What can hang from each mark
bitil: lesov tifis tudi
lesov: zovoz
zovoz: lesov
sakob: bitil taned
tifis: nodalas
vefodim: remineg
latupam: bitil
remineg: tudi
taned: latupam
tudi: bitil zovoz

Every row comes from one small tree of marks. The marks that hang from a mark follow it in brackets, in alphabetical order. Every link used is in the known rows. Which tree was each row made from?
Known rows
vefodim[remineg[tudi[bitil[lesov] zovoz]]]: [-22, 11, 1, 44, -5, 7, 48, 31, 8, 4, -22, 6, -64, 15, 18, -38, -25, 26, 18, 1, 31, 15, -35, 13, 10, -26, 0, 41, 19, 6, -15, 14, -25, -30, 4, 8, -49, -11, 62, -24, -13, 31, 8, -30, 34, -13, -3, -5, -7, 3]
remineg[tudi[bitil[tifis] zovoz[lesov]]]: [22, -22, 30, -5, -42, -1, 20, -14, 20, -1, -41, 15, -31, -2, 40, -29, -4, 9, -28, -29, 29, 35, 24, 26, 32, -21, -13, -17, 11, -2, 16, 12, -15, -30, 5, -2, 59, 0, 5, -10, 23, 16, -10, 11, 28, -21, 7, 13, 21, 16]
tudi[zovoz]: [-25, -25, 10, 10, -7, 3, 31, 8, -21, 7, 14, 10, 10, -9, -21, -24, -27, -6, -32, -7, 5, 8, -2, -16, -34, -17, 22, 20, -16, 39, -26, -14, -2, 16, 12, 0, 15, -5, -1, 40, -11, 30, 3, -5, -2, -44, -12, -6, -7, 15]
taned[latupam[bitil[lesov[zovoz]]]]: [33, 0, -3, -16, 38, 24, -13, 7, -10, 25, 10, -40, 37, -13, -9, 0, 10, -16, 23, -1, -7, -11, 2, -57, -8, 21, -31, 68, -28, 6, 16, 17, -27, 35, -38, -32, 0, 31, -27, -7, -42, 13, 13, -19, -27, 1, 14, 13, -36, -15]
latupam[bitil[lesov tudi]]: [0, 32, -4, -14, 41, -6, -9, -13, 4, 0, 15, -5, 29, 5, -14, 33, 23, -18, -1, 15, -3, -27, 8, 0, -2, 9, -21, -9, 23, -1, 0, -26, 33, 21, -36, 4, -71, 6, -20, 1, -54, 0, 9, -13, 0, 59, -17, 4, 25, -16]
sakob[bitil[lesov]]: [-21, 24, -11, 22, 29, 22, 34, 3, 4, -10, 24, 8, 20, 6, -27, -8, 10, 3, -7, 29, 9, -24, -33, 16, -24, 1, -1, 0, -6, -13, -46, -36, -14, 16, 24, -38, -38, -3, 19, -10, -16, -14, -7, 14, 33, -17, -2, -3, -29, -9]
remineg[tudi[bitil[lesov tifis[nodalas]] zovoz]]: [-10, 11, 28, -4, -33, 0, 7, -15, 15, 2, -40, 32, -21, 8, 39, -1, -1, 11, -30, -27, 17, 40, 14, 27, 23, -17, 3, -36, 26, -13, 10, 1, -27, -10, 16, -10, -15, -24, 9, -22, 32, -31, -17, 16, 33, -16, -9, -3, 22, 20]
vefodim[remineg[tudi[zovoz]]]: [-58, -10, -14, 55, -9, -1, 52, 30, 13, -3, 7, -9, -71, 18, 11, -48, -32, 25, 9, -1, 19, 12, -27, -20, -12, -18, 9, 45, -4, 42, -26, 17, -11, -14, -9, 12, -8, -10, 47, 6, -15, 37, 1, -3, 27, -13, 12, -1, -3, 4]
remineg[tudi[bitil[tifis[nodalas]] zovoz[lesov]]]: [22, -6, 36, -15, -50, -4, -7, -3, 17, -5, -33, 28, -26, -2, 49, -4, 3, 6, -30, -27, 25, 41, 22, 28, 35, -24, -6, -30, 13, -22, 15, 10, -10, -18, 6, -13, 58, -13, 15, -16, 32, -10, -13, 21, 23, -27, 2, 10, 29, 18]
vefodim[remineg[tudi[bitil zovoz]]]: [-17, -8, -9, 52, -16, 4, 45, 32, 2, 1, -8, 5, -63, 13, 8, -38, -37, 21, 16, -4, 22, 21, -34, 10, 13, -23, 8, 37, 4, 11, -24, 12, -27, -33, -8, 11, -18, -12, 57, -17, -4, 41, 5, -26, 31, -17, 16, -12, -3, 0]
remineg[tudi[bitil[tifis]]]: [-2, -13, 16, 23, -13, 5, 5, -30, 36, -9, -3, -5, -18, 7, 14, -14, 4, 11, -13, 2, -7, 37, 13, 9, 31, 7, 3, -20, 9, -28, -3, -14, -29, -27, 4, -13, 32, -6, -14, -5, 42, 14, -24, 22, 14, 6, 44, -5, 4, 2]
latupam[bitil[lesov tifis tudi[zovoz]]]: [-6, 1, 1, -26, -3, -18, -12, -21, -19, 3, -18, 30, 11, 2, -7, 14, 15, -17, -31, -9, 7, -24, 17, 14, -4, 13, -4, -34, 33, 37, 31, -6, 22, 4, -36, 36, -48, 9, -45, -9, -8, -17, 16, -22, 6, 54, -45, -7, 37, 4]
sakob[bitil[lesov tifis]]: [-35, 3, -10, 13, 1, 16, 18, -16, 5, -18, 8, 16, 3, 3, -25, -9, 22, 4, -16, 29, 3, -31, -17, 20, -25, 12, 9, -16, 2, 0, -17, -23, -11, 9, 38, -16, -6, 0, 0, -14, 32, -22, -11, 25, 27, 0, -22, -1, -31, -1]
sakob[bitil[tudi[zovoz[lesov]]] taned]: [-1, 15, -40, 0, 11, -29, 14, 13, -41, 2, 32, -3, 30, 5, -16, -23, -50, 8, 22, -23, 17, 7, -35, 30, -19, -22, 14, -53, -35, 16, -41, -11, 47, -16, 20, 10, 8, -30, 27, 24, -26, -34, 20, 1, 10, -25, 39, -2, 13, -19]
bitil[lesov[zovoz] tifis[nodalas] tudi]: [-35, 18, 17, -30, -7, -29, -10, -29, 14, -16, -10, 3, 9, -4, 19, 67, 60, 6, -30, -6, -35, -22, 36, -11, -38, 8, 9, -43, 21, -26, 21, 10, 62, 43, 56, 12, -20, -24, -5, 9, 38, -61, 2, 31, 1, 33, -70, 12, 13, 26]
zovoz[lesov]: [6, 0, 11, -10, 7, 7, 7, 18, 35, -21, 23, -26, -8, -9, 4, 9, 21, -5, -6, 30, -8, -29, 20, -16, -26, -17, -6, 34, -17, -13, -14, -7, 30, 23, 38, -18, 86, 9, 26, 40, -46, 55, -11, 25, -32, -28, -8, 36, -11, 6]
vefodim[remineg[tudi[bitil[lesov[zovoz] tifis]]]]: [-15, -5, 4, 46, -12, 13, 37, 10, 20, -3, -21, -19, -69, 16, 18, -15, 7, 20, 23, 12, -2, -5, -28, 0, 2, -7, -3, 50, 16, -26, 2, 13, -28, -28, 18, 5, -12, -9, 54, -32, 16, 30, -1, -18, 24, 14, -7, -2, -28, 9]
remineg[tudi[bitil[lesov]]]: [0, 25, 23, 25, 20, 15, 26, -15, 40, -7, -14, -19, -6, 12, 25, -8, 8, 9, -5, 2, 2, 28, 2, 5, 26, -5, -20, -2, 22, -34, -15, -20, -27, -14, 11, -29, -38, -9, 11, -12, -8, 13, -16, 10, 15, -3, 31, 1, 6, 8]
sakob[bitil[lesov] taned]: [-26, 37, -33, 26, 37, 12, 12, 18, -21, -3, 37, -19, 25, 14, -25, -11, -31, 10, 40, 22, -16, -20, -65, 23, -32, -8, 14, -16, -20, -8, -55, -34, 1, -1, 42, -9, -39, -22, 39, 10, -35, -32, 2, 14, -13, -23, 33, -6, -39, -6]
taned[latupam]: [-14, -12, -22, 3, 26, 10, -3, 20, 12, 5, 33, -42, 25, -8, -27, -26, -17, 3, 26, 10, -16, 8, 15, -71, -20, 18, 6, 47, -47, 28, -15, 18, -12, 28, -5, -31, 42, 23, -23, 34, -9, 17, -12, 22, -46, -36, 45, 5, -31, -13]
vefodim[remineg[tudi[bitil]]]: [-17, -1, -14, 62, 2, 7, 29, 31, 28, -7, 14, -12, -66, 13, 1, -23, -17, 21, 32, 20, 6, 15, -35, 0, 19, -10, 3, 39, 3, -15, -26, -2, -20, -26, -1, -5, -12, -8, 58, -16, -3, 41, -12, -14, 20, 1, 26, -11, -15, -4]
tudi[bitil]: [33, -11, 5, 15, 5, 19, -3, 8, -3, 1, 26, 15, 13, -14, -30, 12, -8, -12, 8, 36, -18, 1, -17, 18, 19, -7, 17, 9, -3, -48, -37, -33, -15, -11, 17, -17, 2, 3, 16, 9, 4, 37, -2, -9, -13, -29, 14, -13, -19, -3]
lesov[zovoz]: [-2, -35, 18, 23, 15, 23, 34, -6, -1, 14, 33, -30, 21, -19, -10, 8, 20, -6, -18, 7, -33, -16, -9, -39, -47, -7, -2, 52, -45, -23, -26, -14, 1, 32, 22, -22, 50, -3, 5, 30, -1, 36, -2, -2, -9, -21, -8, 12, -38, 9]

Which tree is each row?
[33, -27, -13, -44, -6, -20, -39, 5, -15, 10, -7, -10, 23, -14, -6, -7, 0, -14, 6, -22, 23, 2, 34, -35, 10, 24, -11, 7, -23, 51, 49, 47, 18, 14, -53, 7, 56, 34, -48, 2, -1, 1, 12, -7, -21, 7, 14, 13, 18, -23] | taned[latupam[bitil[tifis tudi[zovoz[lesov]]]]]
[-5, 13, -42, -15, 38, -13, -48, 13, -25, 8, 20, -36, 31, 2, -13, -5, -29, -7, 56, -5, -37, -10, -3, -37, -6, 19, 7, -11, -22, 34, 11, 13, 17, 2, -21, 21, 3, 9, -29, 28, -25, -22, 13, 6, -70, 10, 46, 0, -4, -13] | sakob[taned[latupam[bitil[lesov tifis tudi]]]]
[-3, -27, -11, -15, -4, -21, -33, -25, -2, -11, 26, 9, 17, -2, -21, 29, 24, -19, -6, 18, -14, -24, 22, 3, 4, 31, 15, -32, 5, 11, 16, -16, 27, 2, -50, 21, 12, 13, -51, 6, 5, -4, -1, -3, -11, 66, 0, -3, 32, -13] | latupam[bitil[tifis tudi]]
[-55, 18, -4, -17, 14, -21, 1, -40, 27, -25, -14, -3, 0, 6, -10, 14, 31, 9, -22, 13, -21, -29, 42, -12, -27, 19, 10, -46, 33, 23, 13, 10, 50, 8, 45, 35, -33, -7, -33, 27, 20, -26, -2, 29, -10, 39, -53, 8, 15, 16] | bitil[lesov tifis tudi]
[2, 1, 34, 20, -1, 17, 23, -39, 32, -2, -28, -17, -19, 3, 32, -5, 22, 7, -16, -9, -2, 22, 12, 10, 18, -1, -21, 1, 22, -37, 15, -6, -30, -17, 16, -12, 4, -6, -4, -23, 30, 4, -17, 9, 26, 7, 3, 7, -12, 19] | remineg[tudi[bitil[lesov[zovoz] tifis]]]
[16, 21, -31, -8, 49, -5, -26, 19, -36, 19, 25, -56, 44, 0, -9, 3, -34, -7, 58, -20, -32, -11, -19, -48, -21, 5, -11, 20, -39, 15, 4, 13, 15, 17, -22, 7, -10, 1, -11, 23, -51, -17, 21, -15, -60, -1, 45, 4, -20, -20] | sakob[taned[latupam[bitil[lesov[zovoz] tudi]]]]
[20, -26, 2, -34, -25, -23, -27, -17, -19, -4, -6, 26, 14, -7, 0, 19, 19, -24, -24, -6, 12, -22, 27, 17, 7, 12, -1, -27, 10, 26, 36, 4, 36, 0, -48, 35, 35, 16, -40, 0, -2, 1, 14, -17, 3, 42, -30, 9, 49, -6] | latupam[bitil[tifis tudi[zovoz[lesov]]]]
[13, 9, 14, -37, -7, -14, -39, -16, -9, -5, -1, 15, 24, -3, 14, 76, 52, -13, -19, 5, -21, -35, 17, 8, -9, 10, -11, -25, 21, -32, 31, -12, 35, 36, -25, 5, -28, -1, -20, -16, 6, -49, 6, -2, -3, 62, -49, 6, 20, 4] | latupam[bitil[lesov[zovoz] tifis[nodalas] tudi]]
[12, -10, -6, -7, 8, -16, -8, -1, -30, 14, 18, 21, 32, -2, -22, 11, -12, -22, -16, -11, 12, 1, 4, 1, -1, 5, -6, -12, -2, 32, -2, -22, 27, 11, -64, 19, -23, 7, -29, 9, -30, 4, 11, -27, 12, 34, -3, -8, 42, -18] | latupam[bitil[tudi[zovoz]]]
[52, -41, 26, -28, -50, 4, -3, 9, -28, 4, -32, 42, -14, -17, 3, -7, -2, -8, -27, -8, 23, -4, 3, 48, 16, -34, 16, 1, 3, -14, 15, 11, -4, -25, 35, 19, 73, 11, 16, 3, 26, 35, 10, -20, 3, -50, -42, 1, 4, 18] | tudi[bitil[tifis] zovoz[lesov]]
[2, 15, 35, 7, -15, 10, 1, -27, 34, -6, -24, 0, -12, 0, 43, 23, 29, 13, -18, -4, -15, 27, 12, 11, 23, -4, -16, -11, 17, -56, 6, -8, -26, 3, 24, -29, 2, -20, 12, -23, 38, -26, -18, 26, 21, 4, 1, 3, 2, 15] | remineg[tudi[bitil[lesov[zovoz] tifis[nodalas]]]]
[-7, 6, -34, -7, 28, 11, -48, 22, -20, 5, 29, -37, 26, -5, -11, -11, -29, -4, 57, 10, -37, -17, -18, -36, -10, 10, 9, 14, -36, 24, 10, 6, -9, 5, -18, 12, 15, 10, -17, 23, -22, -6, 8, 5, -83, -7, 41, -3, -32, -6] | sakob[taned[latupam[bitil[lesov tifis]]]]
[34, 5, 34, -16, -26, 20, -21, -1, -6, 0, -8, 29, 8, -14, 6, 58, 41, -7, -9, 21, -31, -15, -9, 26, 3, -12, 15, 3, 15, -82, -4, -14, -11, 6, 54, -12, 0, -9, 27, -16, 40, -16, -5, 0, -7, -13, -49, -6, -22, 21] | tudi[bitil[lesov[zovoz] tifis[nodalas]]]
[3, -5, -1, 38, -22, 8, 40, 43, 11, 1, -11, -1, -73, 11, 23, -35, -26, 19, 20, -4, 36, 11, -29, 14, 16, -31, -2, 47, 6, 2, -9, 23, -12, -33, 1, 3, 12, -3, 66, -19, -19, 45, 4, -21, 29, -21, 4, 4, 0, 6] | vefodim[remineg[tudi[bitil zovoz[lesov]]]]
[17, -21, -30, -23, 7, -14, -44, -5, -2, 7, 16, -20, 33, -10, -28, -4, 6, -15, 17, -6, -5, 1, 36, -47, 8, 42, 2, 6, -23, 33, 32, 27, 7, 16, -53, -2, 30, 35, -62, 1, 11, -3, 1, 1, -28, 31, 34, 2, 8, -21] | taned[latupam[bitil[tifis tudi]]]
[-1, -20, -2, 28, -40, 0, 28, 32, 8, -5, -27, 7, -84, 6, 24, -27, -16, 20, 8, -7, 28, 8, -21, 23, 18, -28, 4, 31, 13, 6, 8, 31, -14, -38, 6, 19, 32, -4, 54, -23, 12, 41, 2, -13, 26, -13, -7, -1, -4, 7] | vefodim[remineg[tudi[bitil[tifis] zovoz[lesov]]]]
[5, -5, -20, -39, 6, -11, -27, -7, -15, 13, -17, -6, 28, -7, -10, -11, -2, -7, 2, -19, 8, 0, 30, -35, -1, 33, -15, 3, -5, 58, 41, 37, 4, 15, -46, 13, -17, 26, -57, -8, -1, -22, 17, -10, -19, 17, -3, 0, 9, -10] | taned[latupam[bitil[lesov tifis tudi[zovoz]]]]
[9, 8, -47, -2, 42, -11, -42, 31, -28, 10, 45, -50, 46, 1, -23, -9, -47, -8, 63, -3, -35, 1, -10, -39, -5, 14, 6, 0, -42, 30, -13, 4, 20, 9, -38, 5, 10, 7, -22, 40, -37, -9, 12, 0, -64, -3, 73, -2, 0, -27] | sakob[taned[latupam[bitil[tudi]]]]
[16, 18, 18, -15, -20, 13, -37, 9, 3, -16, -2, 44, 1, -9, -5, 45, 28, -2, -6, 40, -28, -15, 4, 36, 13, -9, 26, -24, 22, -66, -9, -21, -9, 4, 48, -9, -15, -1, 22, -10, 34, -17, -5, 13, -14, -13, -36, -14, -10, 21] | tudi[bitil[lesov tifis[nodalas]]]
[13, 22, -24, -25, 42, -4, -20, 9, 6, 9, 13, -33, 41, -3, -14, 5, 4, -14, 28, -4, 5, -4, 22, -48, 6, 27, -22, 23, -15, 28, 11, 20, 8, 29, -45, -18, -35, 26, -42, 3, -38, -9, 5, -4, -24, 20, 23, 9, 2, -26] | taned[latupam[bitil[lesov tudi]]]
[29, -17, 32, 3, -6, 26, 4, -26, -4, 1, -19, 12, 3, -14, -8, 25, 28, -5, -11, 17, -23, -19, -11, 18, -3, -3, 6, 21, 15, -56, 4, -10, -23, -13, 50, 5, 5, 4, 7, -12, 36, 17, 6, -18, 2, -13, -47, -4, -34, 17] | tudi[bitil[lesov[zovoz] tifis]]
[19, -15, 4, -52, -37, -31, -54, 4, -19, -4, 8, 47, 15, -9, 7, 51, 27, -22, -31, -4, 8, -13, 22, 27, 10, 4, 9, -46, 9, 2, 28, -3, 45, 24, -41, 15, 29, 6, -22, -2, 3, -28, 6, 0, -3, 40, -36, 9, 52, -5] | latupam[bitil[tifis[nodalas] tudi[zovoz[lesov]]]]
[15, 15, 34, 23, 16, 21, 37, -29, 37, 5, -15, -25, -6, 5, 31, -6, 7, 7, -8, -13, -4, 29, 1, -2, 16, -6, -32, 13, 13, -43, -12, -11, -29, -14, 14, -35, -23, -15, 15, -19, -6, 11, -17, 2, 31, -6, 20, 7, -8, 6] | remineg[tudi[bitil[lesov[zovoz]]]]
[6, -9, 24, 26, -10, 6, 34, -11, 11, 8, -14, 10, -7, -1, 17, -35, -33, 4, -27, -26, 29, 55, -1, 12, 27, -14, -9, -9, 7, -1, -19, -9, -29, -26, -10, -15, -4, -12, 4, -8, 7, 13, -13, -1, 34, -29, 36, -8, 18, 3] | remineg[tudi[bitil zovoz]]
[-56, 9, 3, -28, -5, -31, 19, -35, 0, -15, -38, 15, -1, 4, 0, -5, 14, 6, -38, -18, 4, -12, 38, -7, -35, 6, 18, -50, 33, 54, 24, 20, 45, 1, 42, 53, -46, -12, -33, 25, 23, -27, 13, 7, 16, 22, -70, 1, 24, 23] | bitil[lesov tifis tudi[zovoz]]
[-1, -22, -18, -12, -32, -24, 20, -22, -14, -17, -2, 29, 6, -5, -20, -15, 6, 6, -30, -15, 36, -6, 4, 35, -14, 6, 3, -54, -7, 20, -2, 4, 35, -5, 21, 6, 38, -9, -12, -3, 35, -31, 0, 7, 49, 4, -15, 3, 15, -12] | sakob[bitil[tifis tudi[zovoz[lesov]]]]
[-13, -4, 5, -9, 10, 18, -26, -11, 2, 0, 7, 13, 5, -2, -9, 23, 32, -20, -14, 37, -14, -45, -1, 7, -8, 16, -1, 9, 18, 2, 21, -27, -15, 14, -26, 7, -12, 25, -20, -7, -10, 11, -3, -4, -18, 43, -32, -2, -5, 4] | latupam[bitil[lesov tifis]]
[15, 3, 29, -25, -46, 8, -16, 7, -30, 1, -32, 70, 0, -9, 0, 26, 0, 1, -29, 0, 5, 7, -4, 48, 12, -32, 28, -25, 24, -25, 0, -4, -17, -5, 37, 9, -22, -15, 21, -17, 38, -22, 6, -13, 9, -41, -69, -24, 0, 28] | tudi[bitil[lesov tifis[nodalas]] zovoz]
[-8, 37, -48, 14, 48, 12, -7, 24, -29, 6, 26, -37, 38, 6, -25, -32, -45, 12, 59, 4, -6, -5, -49, -12, -20, 0, 5, 3, -39, 17, -39, -1, -12, 5, 26, -25, -27, -9, 26, 6, -30, -37, 3, 14, -29, -42, 66, -4, -50, -21] | sakob[bitil[lesov] taned[latupam]]
[27, -12, -25, -24, 19, -14, -20, 12, -21, 23, 16, -14, 41, -13, -26, -16, -18, -14, 11, -23, 15, 18, 16, -46, 7, 25, -12, 18, -27, 42, 15, 28, 6, 18, -67, -9, -1, 26, -48, 4, -23, 0, 9, -19, -16, 2, 39, -3, 14, -30] | taned[latupam[bitil[tudi[zovoz]]]]
[-2, 19, 28, 15, 1, 10, 43, -16, 11, 9, -37, 7, -12, 8, 28, -32, -17, 8, -23, -32, 29, 45, 2, 17, 21, -20, -19, -6, 25, 2, -11, -9, -31, -22, 7, -13, -40, -15, 10, -12, -6, 8, -7, -4, 36, -26, 8, -4, 11, 10] | remineg[tudi[bitil[lesov] zovoz]]
